Each row was made from one small tree. The marks that hang from a mark follow it in brackets, in alphabetical order. Every link used is in the known rows. Write each row's tree.
Known rows
deram{gafut{lukon{ladel paba}} pelof}: [-10  27   0 -11  -6  13   2  12  13 -21  -8  -6  -6  28  -6   9  10  40
   7   7   2 -16  -5  -1  -7  10 -12 -18   3   6   5 -27   3  10 -26  -1]
fisu{nudig}: [  0   1   1  -7   1  -3   4   6  -3   0 -12 -12  -3   0   2  -4  18   1
  -3  -5  -8   5  -5   0  -6  -1  10   9   2   4  -1  -8  -5   3  -5  -1]
labup{sezan{ralen{mika{nudig{fisu} zigim}}}}: [  0 -18  13   5  -5 -12  -4   0 -22  11   3   0   3 -48   7  -1   9 -25
 -11  -6  -9   9  -7  -4  -7  -6   0  23  -2  -9  -2  20  -7 -12  13  -4]
zigim{kilip{ralen{mika{nudig{fisu labup{sezan}}}}}}: [  4  -8   2  20   6  -8  -6  -4 -12  13  14  -4   3 -31   1  -1   1 -34
   7  -4  -2   6  -6  -1  -5  -4  -3  15   3  -7   4  25   1  -6  14  -1]
nudig{mika{ralen zigim}}: [ -4 -17   5  -8  -1  -1  -8  -9  -6   4  -3  -5  -1  -4   5  -3   4  -9
  -6  -5  -7   6   1   5  11  -4  -1   2  -3   2  -3  -5  -3  -8   0   1]
zigim{kilip{paba ralen{mika{nudig}}}}: [  3   0  -6  11   1   0 -10 -10   7   2  -3   8  -3  14  -9   0 -26 -20
  -6  15  -3   9   7  -4   9   0  -4 -20  -2   2   0   7   5   3   8   1]
gafut{deram{pelof} ladel lukon}: [ -8  22  -3 -11  -8  13  17  40  14 -14 -18   0   4  11  -6   6   9  41
  17  -4  17  -7 -10   2  -8   4   5 -20   0  -3  10 -17  -2  10 -27  -2]
zigim{kilip{paba ralen{mika}}}: [  1   1  -8   9   2   3  -6  -8  10   1   0   5   1  10  -9   2 -25 -15
 -12  10  -4   8   7  -7  11   3  -6 -27  -2   6  -1   1   6   2   1   1]
paba{lukon{ladel{gafut}}}: [  1  15  -7  -7 -11   7   5   8   8 -16   9  -5   6  33  -2   4   4  36
   8  -1  10 -14   6   0  -2  11   9   4   1  10  -3 -18   1   6 -11  -1]
fisu{nudig{labup mika{ralen zigim{kilip}}} sezan}: [  6 -26   1  -1  15 -11   1  -5  -5  20   0 -21   7 -44  10 -13  26 -31
 -15 -16 -18  -2  -5  13   0 -10  14  36   2 -13  -2  13  -3  -7   8   1]
labup{sezan{ralen{mika{zigim{kilip}}}}}: [ -1 -18   7   3  -4  -6  -9   7 -10   5   6  -1   9 -36   1   1   2 -26
 -29  -4  -9  10  -3  -9   6   0   6   5  -2  -5  -6   5   0 -11   8  -4]
mika{zigim{kilip{paba{lukon} ralen}}}: [ -1  -6  -6   3   5   4 -10 -10  16  -6   3   5   3  17  -9  -2 -22   4
 -18   6   7  12  13  -2  17   3   0 -31  -3  -1  -7  -8   7   3   1  -2]
fisu{nudig sezan}: [  3  -2   2  -6   6  -7   7   8  -2   8 -16 -21   0 -14   6  -9  31  -5
 -11 -10 -15   5  -9  -1 -11  -3  14  19   4   1   0   2  -6   4  -5  -3]
mika{nudig{fisu{sezan{ralen}} labup} zigim}: [  2 -18  11   9   8 -15   0 -10 -20  16   6  -3   1 -47  16  -3  23 -21
  -2 -15  -6   8 -14   5  -8 -12  11  41   1 -14   0  22  -5  -7  16  -3]
gafut{deram{pelof} ladel{paba} lukon}: [ -6  21  -4  -8 -11  16  20  39  19 -18 -12  11   1  27  -8  10   0  50
  26   0  19 -16  -7   2  -6   7   1 -22   0  -7  10 -17  -3  11 -25  -1]
labup{sezan{ralen{mika{nudig{fisu} zigim{kilip}}}}}: [  2 -22  10  10  -3 -12  -8   2 -18  10   7   1   6 -48   5   1   5 -31
 -20  -4  -8   9  -7  -5  -1  -5   7  20  -1 -13  -3  17  -4 -11  15  -3]
deram{pelof}: [ -7  10   5  -5  -1   2  -5   6  -3  -2 -11  -9 -10  -3   3   3  12  10
  -4  -4  -7  11 -11  -4  -8   1  -5 -21   1   9   5 -11   2   6 -10   0]
zigim{kilip{ralen{mika}}}: [  1   0  -3  13  -5   2  -9   2   4   1   4  -2   1   4  -6   0 -14 -18
  -6   2  -3   8  -1  -8  11   3   2 -18  -2   7  -3  -2   4   0   5   0]
sezan{ralen}: [ -3  -2   7  -5  -3  -2   3   1  -9   1  -2  -5  -1  -2   4   5   9  -3
 -10  -9   2   2 -12  -8   3   2   9  13  -1   3  -6  -6   1   0   3  -1]
zigim{kilip}: [ -1  -1  -3   5  -2   1  -7   7   1  -5  -1  -7   3  10   0   5   5   0
 -12   0  -1   8  -5  -6   7   4  13 -10   2   3  -3 -15   2   3  -3   0]
lukon{paba}: [ -3   4  -1  -2  -6   4   3   0  -4  -9  -6 -13  -1  18   2   4   3  17
   4   6   6  -3   0 -11   7   5   5 -12   1   3   0 -22  -2   3  -5   1]
mika{nudig ralen zigim}: [ -2 -12   8  -2  -6  -1 -20  -8  -2   2  -3   7  -8  10   3  -7   3 -10
   3   9  -6  11   1  11  12  -4   5   5  -4  -3  -1   0  -3  -4  11  -1]
paba{lukon{gafut}}: [ -2  10  -6 -13  -6   4   1   4   0 -14  -6  -3   4  28  -4   1   8  28
   8  -3  15  -8   6  -5  -5   9   1  -6   2   7  -4 -19   1   6  -8  -1]
kilip{paba{lukon{gafut}} ralen{mika{nudig}} zigim}: [  3  13  -9  -1   2   7  -4 -15  12  -3  -4  20  -5  33 -16  -7 -37  -1
   6  19  12  -5  24  -1   5   4 -26 -30  -3   9  -2  10  11   2   6   3]
fisu{sezan{ralen{mika{nudig{labup} zigim}}}}: [  2 -15   9   3  -1 -12  -2  -1 -15  14  -2  -1   2 -45   9  -5  15 -28
 -10  -7 -14   6 -10  -1  -5  -8  11  26  -2  -6  -2  20  -4  -8  17  -2]
kilip{ralen{mika{nudig{fisu labup}}} zigim}: [  3   4   4  19   6  -2  -3 -11  -9  13  12   7  -7 -19   0  -5 -12 -29
  14   1   1   7  -1   2  -1  -6 -17   1  -1   4   2  25   5  -6  15   2]
ralen{mika{zigim}}: [ -3  -5   3   1 -12  -1  -8   4  -6  -4  -4   4   1 -15  -1  -2  -5  -6
 -10   4 -14  15   3  -6   5  -3   1 -21  -4   8  -3  -7  -6  -6   1  -2]
gafut{deram{pelof} lukon{ladel paba}}: [ -4  23  -3  -8 -12  15  19  28  14 -20 -10   0   4  36  -3   8  -1  46
  20   7  18 -15  -8  -8   1   6   6 -15   0  -3   6 -29   2   9 -25   0]
zigim{kilip{paba ralen{mika{nudig{labup}}}}}: [  3  -1  -6  13   5  -2  -7 -12   3   6   3   7  -1   1  -6   1 -20 -24
   1  11  -3   5   5   0   5  -2  -5 -10  -1   0   3  14   6   0  11   2]
ladel{gafut}: [ -1  10  -3  -3  -7   4  -3   3   4  -5   2  -7  -4  12   6   4  10  15
   1  -4   0  -2  -2  -2  -1   6   2   6   3  13  -1 -10  -4   5  -8  -1]
lukon{gafut{deram{pelof}} ladel paba}: [  0  26  -4 -10 -12  13  15  11  12 -21   1   4   2  49  -2   4  -6  44
  20   6  19 -21   0 -10   0   9  -5 -16   2   7   3 -35   1   7 -22   1]
kilip{paba ralen{mika{nudig{labup}}} zigim}: [  2   7  -2  10  12   2  -3 -18   4  10   4  16  -8   4  -7  -4 -29 -26
   6  14  -1   9  11   1   4  -4 -25 -18  -3   7   3  23   9  -2  12   4]

Which tree is each row?
[  2 -11  -3  10  -1  -6 -11  -5  -5   3   2  12   3 -19  -2   1 -14 -21
  -7  14 -13  12   8   3   4  -7   1 -14  -2  -5   1   7  -2  -5  12   2] => ralen{mika{nudig{labup} zigim{kilip{paba}}}}
[  3  13  -6   4   1   7   1 -11  14  -4   5  18  -1  36 -17  -5 -39   0
   5  21   8  -1  21   0   7   3 -18 -28  -6   8  -1   9  12   1   5   3] => kilip{paba{lukon{ladel}} ralen{mika{nudig}} zigim}
[  3   4 -10   5  -2   8  -7 -11  25 -12  17   9   6  34  -8   0 -27  17
 -13   7   9  -2  18   1  18   8   2 -16  -3   5  -7 -12   7   3  -4  -3] => mika{zigim{kilip{paba{lukon{ladel{gafut}}} ralen}}}
[  2  17  -5   1 -15   9   9   0   9 -17  13  -8   3  40   2   6  -4  34
  13   6   9 -21   5  -8   7  11   7   7   2  11  -1 -27  -2   3 -12  -1] => lukon{ladel{gafut} paba}
[ -9  21   2 -11   1  11  -2  16  13 -14  -3   1 -14  13  -7   7   9  33
   4   0  -5  -8  -3   8 -12   9 -17 -32   3   7   8 -15  -3   9 -21   0] => deram{gafut{ladel{paba}} pelof}
[  1 -15  10   7 -10  -9  -5  -3 -19   7   1   8  -1 -35   6   0  -3 -20
  -8  -1  -8   7  -8  -3   0  -8   7  14  -4  -4  -5  11  -5  -9  16  -1] => sezan{ralen{mika{nudig{fisu} zigim}}}
[  3  11 -10 -12  -8  12   9  21  17 -18   3   9  -1  35   1   6  -5  44
  12   4  16 -16   7   3   0  10   5  -8   2  -1  -2 -11  -6   9 -13   2] => ladel{gafut{deram} paba{lukon}}
[  1  24  -4  -6 -12  13  12  14  15 -17   7  -4  -2  34   4   6  -5  43
  12   7  11 -18  -1  -5   2   8   2 -10   2   7   3 -27  -1   8 -20   2] => lukon{ladel{gafut{deram{pelof}}} paba}
[  0  16 -10  -6   9  11   1 -17  18  -7   1  10  -3  44 -14  -5 -27  14
   1   7  21  -5  20  -4   9   9 -25 -28  -1  12  -5  -3  14   6  -5   2] => kilip{paba{lukon{gafut}} ralen zigim}
[  0  -5   7   1 -11  -6  -2   3 -16   4  -7   5  -3 -15   2   3   1 -18
  -3   3  -6   2  -8  -5  -1  -2   9  11  -3   1  -3   7  -3  -4  14   1] => sezan{ralen{mika{nudig}}}
[ -8  14  -3 -12  -2  10   0  11   8 -18 -13  -9  -3  25  -3   7  13  28
   4   7   7 -11  -1  -3  -1   9  -5  -8   4   2   0 -23  -2   7 -18  -1] => deram{gafut{lukon{paba}}}
[ -2   0  -1   2  -1   2  -7 -15   7   1  -1  13  -2   3  -8  -4 -29 -10
  -8   9  -8  15  12  -5  10  -2 -17 -30  -5  10  -1   5   2  -3   2  -2] => kilip{paba ralen{mika{zigim}}}
[  3   8 -14  -6   7  10   2   2  22 -11  -2   9   4  43 -11   1 -23  17
  -3   7  23  -5  12  -3   9   9  -4 -25   1   0  -4 -11   8  10  -9   2] => zigim{kilip{paba{lukon{gafut{deram}}} ralen}}
[  0 -21   6  -9  13 -11   2  -7 -14  17   2 -17   4 -42   8 -10  26 -26
  -2 -15 -13   1  -1  13  -7  -9  -2  37   1  -9   0  15  -6 -12   5   0] => fisu{nudig{labup{sezan} mika{ralen zigim}}}
[  1  18  -8 -11 -11  13  17  21  15 -18   0  15   4  46  -6   4  -3  41
  25  -2  22 -19   6  -2  -2  10  -3 -10   2   3   3 -23  -8   6 -18  -1] => lukon{gafut{deram ladel{paba}}}
[  1  -6   0  -5  10  -8  13  -1 -15  10  -7 -20   1 -24   8  -2  25 -10
   4 -16  -9  -3  -6   4 -13  -8   5  26   4   1   1   3  -7  -2  -1   3] => fisu{nudig{labup mika}}
[  2 -17   6   3  16 -15  19  -8 -29  23   5 -21   7 -60  20   4  32 -20
  -3 -32  -3  -7 -21  -3 -17 -10   5  48   5  -8   2  23  -4  -7   5   1] => nudig{fisu{sezan{ralen}} labup mika}
[  0  23  -2  -8  -8  10   8  18  15 -12   6   2  -2  27   4   6   3  32
   7  -2   4  -7  -6   1  -5   6   1  -4   2  13   4 -18  -1   7 -20   0] => lukon{ladel{gafut{deram{pelof}}}}
[  2 -23  10  15   8 -14  -7  -6 -19  13  16  -1   6 -48  10   2  15 -29
 -10 -12  -1   9 -10   4  -3  -8  11  37   2 -20  -1  19  -2 -10  17  -3] => mika{nudig{fisu labup{sezan{ralen}}} zigim{kilip}}
[  3 -23   2   7  10  -8 -16 -15   2  13   1   4   1 -15   6  -7   0 -20
 -15   9 -10  10   1  12   8  -7   9  11   0 -18   1  16   1  -3  11  -1] => mika{nudig{fisu{sezan}} ralen zigim{kilip{paba}}}
[  1 -17  -3  11  12  -4  -1 -20  -3   7   7  -3   3 -15   4   2 -14 -12
 -18  -8  -1   9   3  -3   8  -7  -6  -8   0  -1  -3   3   0  -5  -1   1] => nudig{fisu mika{zigim{kilip{paba ralen}}}}
[ -1  12  -7  -6   3   7   7 -12  14  -9   4   4   3  45 -13   1 -19  21
   7   5  13  -3  12  -3   4   7  -8 -17  -2   9  -1  -5   9   7  -7  -2] => kilip{paba{lukon{ladel}} ralen}
[ -1  -2   7   1   6  -8  -2   1 -16   7  -1  -7  -1 -12   6   1  25 -14
  15  -7  -3   7  -7   2 -13  -4  -1  23   5  -3   7  13  -4  -2   6  -2] => mika{nudig{labup{sezan}}}
[  0   2 -10   1   8   5  -4  -8  15  -5  -1   0   2  26 -10   2 -19   6
 -11   6  11   4  10  -4  10   7   0 -25   0   1  -4  -5  10   8  -1   1] => zigim{kilip{paba{lukon} ralen}}
[ -2  -4   6  -1   4  -3  -9  -8 -10   9   2   0  -6   2   5  -2  15 -15
  23   1  -2   0  -7  13  -2  -4   3  26   0  -5   5  11   1  -2  13   2] => mika{nudig{labup} ralen}
[ -9  21  -1 -15   1  12   0  19  14 -18  -5   0 -10  15 -10   7   7  43
   3   2   2 -12   2  10 -14  11 -15 -36   2   4   5 -15  -1  11 -20   1] => deram{gafut{ladel{paba{lukon}}} pelof}
[  1  -3   3  10  -3 -10   1   0 -23   8   2   0  -1 -33   6   3   9 -16
  17  -1  -9   5  -8   2 -15  -8   0  13   2  -3   7  17  -7  -5  10   2] => ralen{mika{nudig{fisu labup}}}
[  4 -22   7  -5  13 -15  13  -5 -16  21  -6 -21   6 -56  14  -8  31 -27
 -19 -26 -14  -3 -11   3  -8 -11  14  48   1  -9  -5  16  -6  -8   9  -1] => fisu{nudig{labup mika{zigim}} sezan{ralen}}
[  0  -5   7   3  -6  -8   1   0 -20   9   0   4  -1 -26   4   3   6 -23
   3  -3  -5  -1 -10  -2  -5  -4   6  22  -2  -2  -1  14  -2  -5  17   2] => sezan{ralen{mika{nudig{labup}}}}
[ -1 -16   9   6   4  -8 -11 -16 -15  12  11   4  -3 -26   9  -5  12 -18
  17  -2  -5   8  -6  16   0 -10   2  28  -1 -13   3  16  -3  -9  16   0] => mika{nudig{fisu labup} ralen zigim}
[  3 -14   2  18  -3 -10 -10  -1 -16   6  10   6   4 -41   5   0  -2 -23
  -1   2 -11  11  -3   4  -3 -10   7   4   0  -9   1  11  -5  -8  15   1] => ralen{mika{nudig{fisu labup} zigim{kilip}}}
[ -1  16  -6 -15  -6  11   7  17  11 -18  -5  11  -3  37  -5   4  -3  44
  14   1  15 -14   4  -2  -7   9  -7 -24   2  -1   1 -18   0  10 -14   3] => ladel{paba{lukon{gafut{deram{pelof}}}}}
[  1  -5   2  10   2  -4  -7 -20  -1   6   0  15  -6  -8  -4  -5 -25 -16
   2  11  -7  14   8  -1   2  -7 -15 -16  -4   2   2  17  -2  -4   9  -1] => kilip{paba ralen{mika{nudig{fisu} zigim}}}
[  3  12 -14   3   1   9   0  -7  24 -10  14   3   5  43 -10   4 -23  19
  -5   7  14 -10  14  -1  11  11   2 -12   0   6  -4  -9  10   8  -7  -1] => zigim{kilip{paba{lukon{ladel{gafut}}} ralen}}
[  4 -10   1  -5  15 -13  15   1 -14  17 -11 -28   5 -38  12  -7  38 -17
  -4 -22 -15  -4 -10   3 -18  -9   8  36   6  -2   3  13  -7  -2  -1   1] => fisu{nudig{labup mika} sezan}
[  1  25  -4 -10 -12  13  13  14  17 -20   6  19  -1  58  -4   6  -7  42
  22   0  12 -18  -1  -5  -6   9  -9 -10   2   8   4 -26  -1   8 -21   1] => lukon{gafut{deram{pelof}} ladel{paba}}
[  2   7  -6   3   5   5  -5 -10  10   1  -5  14  -7  17 -14  -6 -35  -8
  -1  21   6   6  19   1   6   2 -19 -35  -5   5  -1  15  11   2   9   4] => kilip{paba{lukon} ralen{mika{nudig}} zigim}
[  3 -15   2  -8  16 -11  10  -3 -12  22  -8 -26   3 -38  11 -11  36 -23
   0 -19 -16  -8  -9  12 -12  -9   8  45   4  -8   3  18  -4  -4   4   2] => fisu{nudig{labup mika{ralen}} sezan}
[  0 -12   9   3 -12  -6  -8   0 -13   3  -4   9  -3 -20   2  -1  -5 -20
 -11   3  -8   8  -4  -3   5  -5   9   6  -6   0  -6   4  -4  -7  16  -1] => sezan{ralen{mika{nudig zigim}}}
[  1 -17   1   4   9  -3 -19 -17   3   7   7  12  -1  -1   0  -3  -8 -21
  -2  12  -5   7   6  16  13  -6   4   6  -2 -14   1   8   5  -4  15   2] => mika{nudig{labup} ralen zigim{kilip{paba}}}
[  3 -21   7  -8   6 -12  10  -2 -11  16 -13 -20   3 -41  12  -9  25 -20
 -30 -20 -15   0  -9  -1  -3  -9  17  35  -1  -6  -8   8  -7  -5   4  -2] => fisu{nudig{mika{zigim}} sezan{ralen}}
